Each row was made from one small tree. The marks that hang from a mark follow it in brackets, in the order of their numbers. Every link used is in the known rows. Write each row's tree.
Known rows
Z723(Z739(Z673) Z769(Z681)): [ -1 -10  -4  10  16  -9  -4   8   2  -3 -13  -8  -4 -11  16  15 -11   9]
Z436(Z712): [ -3 -13  -2  -8 -36  -8  12  12   3  -4  13   6   7 -11  -8  -9   7  -6]
Z723(Z739(Z673) Z769): [-10  -9   4  14   9 -10  -6  12   5  -6 -11  -4  -2  -7   4   8 -13   9]
Z712(Z673(Z739(Z723)) Z766 Z980): [ -6   9   2 -30 -28   3  21  29  13 -10   2   8  15  24 -34 -12 -25 -24]
Z769(Z681(Z243(Z673(Z739))) Z723): [ 11  -2   6  17  27  10 -19 -20  -5  18  -4  -5  -8  -3  16  12  22   4]
Z436(Z712(Z673 Z766)): [ -8 -16  -1 -26 -61  -6  29  27  16 -13  15   7   6 -14 -31 -22  -7 -18]
Z766(Z712(Z673(Z739(Z723(Z769))) Z980)): [-12  17  -6 -34 -17  -1  11  15  19 -21   7  10  10  34 -27  -6 -29  -5]
Z739(Z673 Z723(Z769(Z681(Z243)))): [  7  11  -1  -2  15  10  -5 -10  -9   9 -13  -7  -6  -2  18  19   0   1]
Z243(Z673(Z739(Z723(Z769(Z681))))): [  2  11  -1  10  21  11 -14 -17   3   7  -8  10   2  16  13   7   8   2]
Z243(Z673(Z739(Z723(Z769)))): [ -6  10   6  13  15  10 -16 -12   7   4  -7  15   4  21   0   1   6   2]
Z681(Z243(Z673(Z739)) Z769(Z723)): [  6   4   8  30  26  15 -19 -20  -4  10  -8  -5 -10   2  10   6  24   8]
Z712(Z673(Z739(Z723)) Z766): [ -8   0   4 -17 -18   5  13  21   0 -12  -4  12  11  15 -33  -7 -10 -17]
Z769(Z681(Z243) Z723(Z739)): [  5  -7  -6  19  29  -9  -8 -10 -15  11  -9 -15 -13 -25  19   4   7  18]
Z712(Z673 Z766): [ -3 -11   4 -15 -37  -5  25  18  -6 -16  16   5   7  -5 -28 -19  -6 -12]
Z739(Z673 Z723(Z769(Z681))): [  4   5  -3  -2   3   5  -1   0  -4  -2 -15  -1   0   9  13  15  -7   3]
Z436(Z712(Z673 Z766 Z980)): [ -6  -7  -4 -38 -72  -9  35  35  30 -11  20   3  11  -4 -31 -26 -22 -25]
Z243(Z673(Z739)): [ -1  -7  13   9   6   4 -12  -2  -3   2  10  11   8   9  -4   4  15  -7]
Z712(Z673 Z980): [  7   3   3 -32 -33  -8  18  17  -1 -16  22   3  11  12 -21 -15 -11 -14]
Z723(Z769(Z681(Z243(Z673)))): [ 11   7   0  14  12   5  -6 -31  -9  13  13  -3  -8 -12  22  -1  20   5]
Z436(Z712(Z673)): [  0 -11   2 -31 -48  -8  13  19   8 -14  15   9   7  -7 -23 -13   2 -13]

Which tree is each row?
[ -8 -18   7  14   9 -10 -13  18   2  -2 -22  -8  -6  -4   3  10 -11  14]
Z769(Z723(Z739(Z673)))
[  2  -4  -3  12  26  -4  -8  -3  -3   8 -11 -14 -10 -22  21  19  -3   7]
Z723(Z739(Z673) Z769(Z681(Z243)))
[  0  -5 -14  16  17 -13   4  -5  -6  -2  -1  -4  -3 -15  16  -2  -4  15]
Z723(Z739 Z769(Z681))
[-10   8   2 -44 -21  -2   8  23  10 -21  10  10  14  34 -31  -2 -24 -12]
Z766(Z712(Z673(Z739(Z723)) Z980))
[ -3  16 -13 -37 -10   0  14  10  15 -19   5   5   7  30 -14   1 -26  -3]
Z766(Z712(Z673(Z739(Z723(Z769(Z681)))) Z980))
[ -3   0   2 -25 -32  -2  28  29  13 -13  14   4  16  13 -34 -15 -21 -26]
Z712(Z673(Z739) Z766 Z980)
[  3   3 -12  18  28  -9  -1 -17 -11   9  -1 -10  -9 -26  20   1   5  14]
Z723(Z739 Z769(Z681(Z243)))
[ 12   8 -10  10  12   0   9 -22 -17   6  10  -7  -5 -17  16  -1  12   4]
Z723(Z769(Z681(Z243)))
[ -1  -3   5  34  28   2 -23 -19  -4  11 -11 -12 -20 -14  18  -2  16  22]
Z681(Z243(Z673) Z769(Z723(Z739)))
[  4  -8   2  22  30  -3 -23 -20  -6  20  -7 -12 -17 -20  25   5  14  18]
Z769(Z681(Z243(Z673)) Z723(Z739))
[-11  -8  -7 -18 -59  -9  35  29  26  -2  18   0  11  -9 -16 -23 -18 -17]
Z436(Z712(Z766 Z980))
[-5 12 -4  9 12  4  0 -3 -2 -3 -9 12  8 16 -7  1 -1  2]
Z673(Z739(Z723(Z769)))
[ -2  -7   5  24  25   0 -17   2  -5   3 -26 -19 -16 -14  13  15   1  17]
Z681(Z243 Z769(Z723(Z739(Z673))))
[ 12  -2   5   4   8   4 -10 -23 -17  14  15  -3  -5 -13  17   6  24  -3]
Z769(Z681(Z243(Z673)))
[ -5   2  13   3  10   9 -20  -4  -2   5  -3  15   8  20  -5   6  11  -5]
Z243(Z673(Z739(Z723)))
[  2  13  10  14  26  19 -22 -20  -9  10  -7   5  -3  10   5  10  22  -4]
Z681(Z243(Z673(Z739(Z723))) Z769)
[  3  11 -10   6  19   5   1  -8  -5   0 -10   6   6  12   6   8   0   2]
Z673(Z739(Z723(Z769(Z681))))
[  1 -13  -8  17  18 -13  -4   1 -10   1 -11 -10  -7 -13  14   0  -2  20]
Z769(Z681 Z723(Z739))
[ 13  -3   4  14  13   6 -13 -25 -12  16   3  -8 -12 -11  21   2  22  10]
Z769(Z681(Z243(Z673)) Z723)
[  8  16  -1   8  18  10 -13 -32  -8  16   0   1  -9  -1  22   2  16   6]
Z739(Z723(Z769(Z681(Z243(Z673)))))
